Known rows, with every step that occurs
lavi > momi > lafur > sisa: 2.288 -1.462 0.170 -2.799 0.159 0.543 -0.588 -2.879 1.949 0.967 6.150 -0.258 -0.038 -0.268 2.219 -0.042 1.908 -1.832 -1.344 1.657 -1.400 0.550 -0.061 -2.730 -0.923
vigu > momi > lafur > sisa > lavi: 0.389 -2.739 0.312 -2.940 -2.503 0.674 1.060 -1.619 1.418 3.001 5.152 -0.245 1.446 -1.701 -2.400 -0.270 2.699 -0.362 0.004 2.258 3.723 0.954 -0.495 -1.696 -2.309
sisa > veta: 2.018 -1.637 0.053 0.283 -0.036 -0.702 -0.197 0.905 0.554 -0.230 0.428 0.584 0.810 0.141 -2.968 0.564 -1.052 -0.240 -0.458 -1.411 1.391 -0.221 -0.415 1.216 1.974
momi > meti: -0.305 0.385 0.567 0.079 -0.836 -0.383 -0.382 -1.113 1.586 -1.391 2.837 -0.283 -0.602 -0.011 2.932 0.042 0.323 0.057 -0.674 0.142 1.457 1.230 -0.046 -0.735 1.580
lavi > momi > meti > sisa > kupek: 2.389 -3.603 -0.058 -0.820 -1.298 -0.988 -2.190 -0.244 3.158 -1.911 6.720 1.936 -0.475 -2.112 7.128 -1.285 0.463 -0.316 -2.575 -0.710 -1.288 1.708 -0.519 -2.177 -1.421
lafur > momi > lavi: 1.079 -1.609 0.842 -0.297 -2.159 0.624 0.761 -1.076 -1.478 -0.004 1.982 -0.403 -0.355 -0.353 2.416 -0.703 2.305 -2.379 -0.493 1.827 0.100 -1.307 -0.108 -2.215 2.151
sisa > lavi > momi > meti: 0.737 -2.670 -0.086 -0.019 -1.484 -0.540 -0.253 -1.334 1.026 -2.724 3.129 -1.150 -0.943 -2.269 4.417 -0.943 0.806 0.501 -1.709 0.291 0.695 0.868 0.227 -3.871 -1.128
kupek > momi > vigu > sisa > gubor: 0.779 0.161 1.411 -3.446 -2.616 0.472 0.609 1.179 1.298 -4.254 4.227 1.685 1.056 -2.393 2.490 -0.960 -0.094 1.411 0.238 0.832 4.314 0.554 -0.124 -0.977 -3.912
gubor > sisa > kupek > momi > meti: 2.620 -1.964 0.114 -3.742 -1.955 -1.673 1.165 0.003 1.434 2.031 6.490 3.065 -0.170 -0.570 2.420 -1.685 2.067 1.548 -0.353 -0.930 2.851 0.657 -0.911 -3.529 -0.251
meti > momi > lafur > sisa > lavi: 0.778 -6.058 -0.040 -3.018 -0.810 -0.640 1.371 -1.536 1.481 2.489 6.179 -1.012 0.406 -0.726 -3.311 -0.089 1.235 0.710 -0.461 1.375 3.183 1.579 -0.727 -2.215 -0.240
lavi > momi > vigu: 1.155 -1.456 0.912 -1.529 -0.138 -0.647 -1.366 -1.073 0.635 -3.408 3.392 0.619 -0.469 -0.875 3.897 -1.009 0.134 -1.416 -0.948 -0.332 0.140 -0.803 0.542 -1.357 -2.464
lavi > momi > lafur: 3.044 -1.897 -0.337 -1.327 0.445 0.170 -1.518 -3.465 0.697 -0.143 1.754 -0.157 -0.465 -0.824 2.605 -0.572 1.053 -2.306 -1.036 1.069 -1.206 -0.069 0.173 -2.349 -0.329
lavi > momi: 1.381 -0.855 -0.409 -0.103 0.276 -0.214 -1.098 -0.863 0.672 -1.437 0.762 0.396 -0.634 -0.865 2.898 -0.979 0.118 -0.862 -0.804 -0.364 -2.313 -0.536 0.251 -1.380 -1.810
lavi > momi > meti > sisa > veta: 3.267 -3.509 -0.357 0.547 -0.771 -1.389 -2.352 -0.272 3.169 -4.738 5.478 1.349 -0.150 -1.731 4.457 -1.202 -0.622 -1.385 -2.003 -1.404 0.781 2.090 -0.463 -0.780 0.562
meti > momi > lafur > sisa: 1.021 -4.051 0.356 -2.788 0.131 -0.506 0.398 -2.074 2.857 1.981 6.126 0.055 0.145 0.827 -1.606 -0.295 0.874 -0.921 -0.053 0.911 1.831 1.427 -0.751 -1.634 0.762
momi > vigu: -0.351 -0.478 1.316 -1.575 -0.429 -0.395 -0.553 -0.201 0.331 -1.888 2.247 0.383 0.041 -0.047 1.420 0.015 0.049 -0.416 -0.276 0.017 1.846 -0.215 0.106 -0.065 -0.544
sisa > kupek > momi: 2.440 -1.114 -0.228 -2.810 -1.267 -0.904 0.822 0.279 -0.512 2.961 3.947 1.503 0.414 -0.801 0.636 -0.463 0.837 1.434 -0.354 -1.348 1.098 -0.569 -0.500 -1.607 0.206
meti > sisa > kupek > momi: 2.617 -2.468 -0.634 -3.279 -1.463 -0.795 0.084 1.189 -0.436 1.483 5.712 2.271 0.619 -1.728 2.246 -1.095 0.689 1.330 -0.301 -1.167 0.783 0.866 -0.938 -1.124 -1.439
kupek > momi: 1.180 0.542 -0.376 -1.972 -1.000 -0.498 1.201 -0.399 -1.441 0.182 2.351 0.192 0.075 -0.704 0.240 -0.952 0.472 0.516 0.845 -0.756 1.234 0.100 -0.131 -1.278 -0.204
lavi > momi > meti > sisa > gubor: 1.884 -2.377 0.246 0.391 -1.385 -0.057 -2.199 0.665 3.018 -4.350 4.011 0.109 -0.649 -3.167 6.573 -1.168 -0.037 -0.599 -1.892 0.131 -0.037 3.041 -0.102 -2.069 -3.307
gubor > sisa > lavi > momi > lafur: 3.499 -5.342 -0.941 -2.210 -0.543 -0.111 0.311 -2.007 -0.108 0.929 2.377 1.032 -0.355 -2.152 -0.181 -1.812 2.187 -0.644 -0.322 1.749 1.132 0.047 -0.260 -4.566 -2.704
lafur > momi: 0.625 -1.942 0.496 -0.477 -1.630 0.818 1.502 -0.747 0.181 0.205 2.694 0.425 0.221 0.537 2.187 -0.511 1.308 0.049 -1.129 0.334 -0.450 -0.698 -0.213 0.291 0.333
kupek > momi > lafur > sisa: 2.220 0.086 0.113 -4.841 -0.990 0.344 1.701 -2.437 0.371 2.895 7.531 -0.252 0.631 -0.017 -0.546 0.048 2.360 -0.288 0.242 1.036 2.028 0.935 -0.543 -2.454 0.567
lafur > sisa > lavi: -1.197 -1.477 0.075 -1.213 -1.312 0.249 1.681 1.269 -0.001 1.684 4.063 -1.547 0.388 -0.924 -1.965 0.670 1.346 1.811 -0.646 1.070 0.714 0.657 -0.336 -1.781 -1.327

Rows
0.162 -1.160 0.878 -1.807 -0.776 0.168 -1.470 -1.134 2.999 -6.149 3.930 1.930 0.225 -1.173 4.941 -1.497 -0.108 -1.071 -0.836 1.032 0.338 -0.691 0.375 -0.940 -3.678 -> lavi > momi > vigu > sisa
2.054 -0.566 0.776 -3.933 -1.969 -0.845 1.490 0.607 -1.488 4.165 7.312 0.239 0.280 -1.087 0.714 -0.281 2.534 -0.720 -0.040 0.644 0.907 -0.695 -0.559 -4.506 1.159 -> lafur > sisa > kupek > momi > lavi
0.189 -1.424 0.082 -1.047 -0.921 0.429 -0.494 0.621 2.846 -0.533 2.666 2.413 1.030 -0.434 1.127 -0.061 -0.013 1.182 -0.964 0.822 -0.126 -0.561 -0.536 0.215 -0.912 -> vigu > sisa > kupek
-0.266 -1.615 0.367 -0.543 -2.526 -0.516 -1.197 -0.506 3.397 -3.068 4.557 1.996 0.509 -1.838 4.291 -1.907 0.390 -1.030 -0.007 0.395 2.928 2.777 -0.481 0.109 -2.412 -> vigu > momi > meti > sisa
1.065 -0.295 -0.332 -2.087 -1.854 -0.843 0.030 -0.814 0.522 -2.540 6.710 0.890 -0.033 -1.271 5.039 -1.724 0.610 0.470 -0.022 -0.661 2.619 2.683 -0.502 -1.392 -0.234 -> kupek > momi > meti > sisa
-0.200 -1.755 1.438 -2.665 -1.264 0.051 -1.195 0.657 3.004 -2.329 4.743 2.925 1.174 -0.871 2.424 0.151 0.262 0.915 -1.288 1.041 2.072 -0.775 -0.378 0.409 -1.374 -> momi > vigu > sisa > kupek
4.335 -1.747 0.198 -4.305 -0.880 -0.508 1.496 -1.410 0.792 2.887 8.171 0.341 1.497 0.177 -3.513 0.324 1.276 -0.514 -0.059 -0.225 3.483 0.912 -0.948 -1.513 2.826 -> kupek > momi > lafur > sisa > veta
1.521 -4.764 0.371 -2.326 -1.051 -1.044 0.232 0.334 0.034 -2.352 3.378 1.508 -0.538 -2.235 1.608 -2.103 1.375 0.439 -0.452 0.606 2.249 -0.564 0.096 -4.076 -4.741 -> gubor > sisa > lavi > momi > vigu
1.191 -2.850 0.900 -2.584 -1.044 -0.177 -2.009 -0.437 3.466 -3.608 5.175 3.013 0.582 -1.613 5.321 -1.022 0.219 -0.429 -1.933 0.666 0.048 -1.415 -0.074 -1.090 -3.196 -> lavi > momi > vigu > sisa > kupek
2.071 -1.582 1.196 -4.563 -1.561 -1.134 0.119 0.137 -0.312 1.002 6.220 1.780 0.566 -1.057 1.693 -0.396 0.889 1.077 -0.726 -1.200 3.120 -0.789 -0.392 -1.377 -0.630 -> sisa > kupek > momi > vigu
2.892 -3.180 -0.237 -0.625 -0.130 -1.183 0.609 1.759 0.569 0.575 0.651 2.444 0.476 0.307 -3.984 -0.793 -0.266 0.041 0.378 -1.143 2.000 0.028 -0.671 -0.090 0.550 -> gubor > sisa > veta
1.748 -0.520 0.180 -3.103 -2.233 -0.091 0.372 0.258 -0.404 -0.267 3.557 1.927 0.694 -2.008 2.152 -1.240 1.422 -0.693 0.496 1.533 1.562 -1.313 -0.596 -3.321 0.609 -> vigu > sisa > kupek > momi > lavi
0.521 -3.608 0.294 -0.031 -0.597 -1.355 -0.529 -0.321 -0.580 -0.681 0.071 -0.163 -0.779 -0.797 -0.050 -1.426 0.058 -2.380 1.019 0.523 1.779 -0.225 -0.192 -2.376 1.369 -> meti > momi > lavi
0.972 -0.716 0.268 0.004 -0.796 -0.718 -1.249 -2.154 2.155 -3.075 3.442 -0.120 -1.050 -0.917 5.486 -1.057 0.409 -1.035 -1.416 -0.269 -0.744 0.764 0.367 -2.649 -0.327 -> lavi > momi > meti
-1.624 -2.152 0.790 -1.700 -1.858 0.422 0.310 0.507 0.928 -4.527 2.955 0.710 0.954 -1.720 0.962 -0.435 0.076 1.506 -0.338 2.096 3.722 -0.141 -0.099 -0.738 -2.576 -> momi > vigu > sisa > lavi
1.819 -4.171 0.968 -2.303 -0.538 -0.019 0.323 -0.265 3.061 2.159 5.076 -0.634 0.402 -0.878 -2.384 0.275 0.413 -0.071 -0.572 1.179 2.589 2.140 -0.694 -1.120 -1.139 -> meti > momi > lafur > sisa > gubor
0.278 -2.418 -0.192 -1.244 -1.008 -0.061 0.667 0.288 0.561 0.302 4.730 -1.306 -0.253 -1.772 1.104 -0.446 1.442 0.950 -1.186 0.533 -1.233 0.121 0.064 -3.132 -3.225 -> lafur > sisa > lavi > momi
1.713 -4.375 -0.939 -0.640 -0.720 -0.824 0.608 0.687 -0.550 -0.238 0.959 1.321 -0.654 -2.063 0.248 -2.253 1.217 0.643 -0.100 0.438 -0.006 -0.238 -0.166 -3.862 -4.194 -> gubor > sisa > lavi > momi
0.178 -2.763 -0.932 -0.366 -1.313 0.657 -0.167 -0.228 1.560 -3.895 1.692 0.488 0.239 -2.644 2.307 -1.557 0.303 0.697 -0.826 1.372 -0.400 -0.259 0.207 -2.001 -3.900 -> vigu > sisa > lavi > momi
4.015 -2.027 -0.117 -4.574 -0.966 -0.334 0.471 -2.095 -0.598 4.231 4.949 1.469 0.745 -0.865 -0.255 -0.082 1.924 0.013 -0.540 0.123 1.948 -0.131 -0.873 -2.167 1.312 -> sisa > kupek > momi > lafur
1.998 -3.188 -0.037 -1.611 -0.437 -0.748 0.350 1.683 0.987 3.049 1.697 2.835 0.093 -0.104 -0.784 -0.810 1.052 1.168 -0.303 -0.136 0.425 -0.389 -0.801 -1.112 -1.320 -> gubor > sisa > kupek
1.821 -1.660 -0.173 -4.858 -1.942 0.174 2.395 -1.712 -0.993 3.339 7.642 -1.005 0.917 -1.272 -1.922 0.110 2.744 1.215 0.036 1.360 3.379 0.933 -0.617 -3.648 -0.007 -> kupek > momi > lafur > sisa > lavi
0.470 -3.636 1.822 -2.958 -2.972 0.797 0.062 -0.203 3.401 -2.168 7.143 3.329 1.362 -0.113 4.656 -0.639 1.313 0.851 -2.394 1.331 1.754 -1.467 -0.478 0.830 -1.201 -> lafur > momi > vigu > sisa > kupek
2.895 -3.791 -0.565 -1.471 -0.552 0.236 -0.444 -2.792 -0.469 0.295 1.728 -0.633 -0.177 -2.260 1.338 -0.672 1.561 -0.896 -1.134 1.430 0.617 -0.032 -0.019 -3.402 -1.027 -> sisa > lavi > momi > lafur
0.576 -2.339 1.708 -1.968 -2.029 0.258 0.535 -1.064 0.744 -1.625 5.257 0.677 0.262 0.534 3.548 -0.488 1.296 -0.415 -1.554 0.486 1.891 -1.000 -0.050 0.301 -0.442 -> lafur > momi > vigu
0.151 -3.129 0.987 -2.990 -1.436 -0.419 0.279 0.078 0.679 -1.437 7.416 -0.992 -0.185 -1.993 2.624 -0.510 1.471 0.496 -1.739 0.917 1.292 -0.280 0.195 -2.915 -3.787 -> lafur > sisa > lavi > momi > vigu
1.686 -0.299 0.204 -1.549 -2.592 -0.415 0.118 0.805 1.192 -2.266 5.370 0.139 0.134 -2.840 4.286 -1.194 0.334 1.027 -0.232 -0.245 3.612 3.511 -0.602 -1.844 -2.035 -> kupek > momi > meti > sisa > gubor
0.509 -2.353 0.183 -2.801 -0.946 0.829 1.401 -1.201 0.073 3.128 5.394 -1.489 0.647 -0.691 -1.968 1.062 2.177 0.545 -0.648 2.268 1.915 0.896 -0.363 -2.449 0.371 -> momi > lafur > sisa > lavi
3.034 -2.205 -0.145 -2.963 -1.854 -0.810 -0.345 1.059 -2.050 1.227 4.856 1.394 0.177 -2.682 2.563 -1.600 1.587 -1.207 0.349 0.484 1.429 0.252 -0.907 -3.229 0.574 -> meti > sisa > kupek > momi > lavi
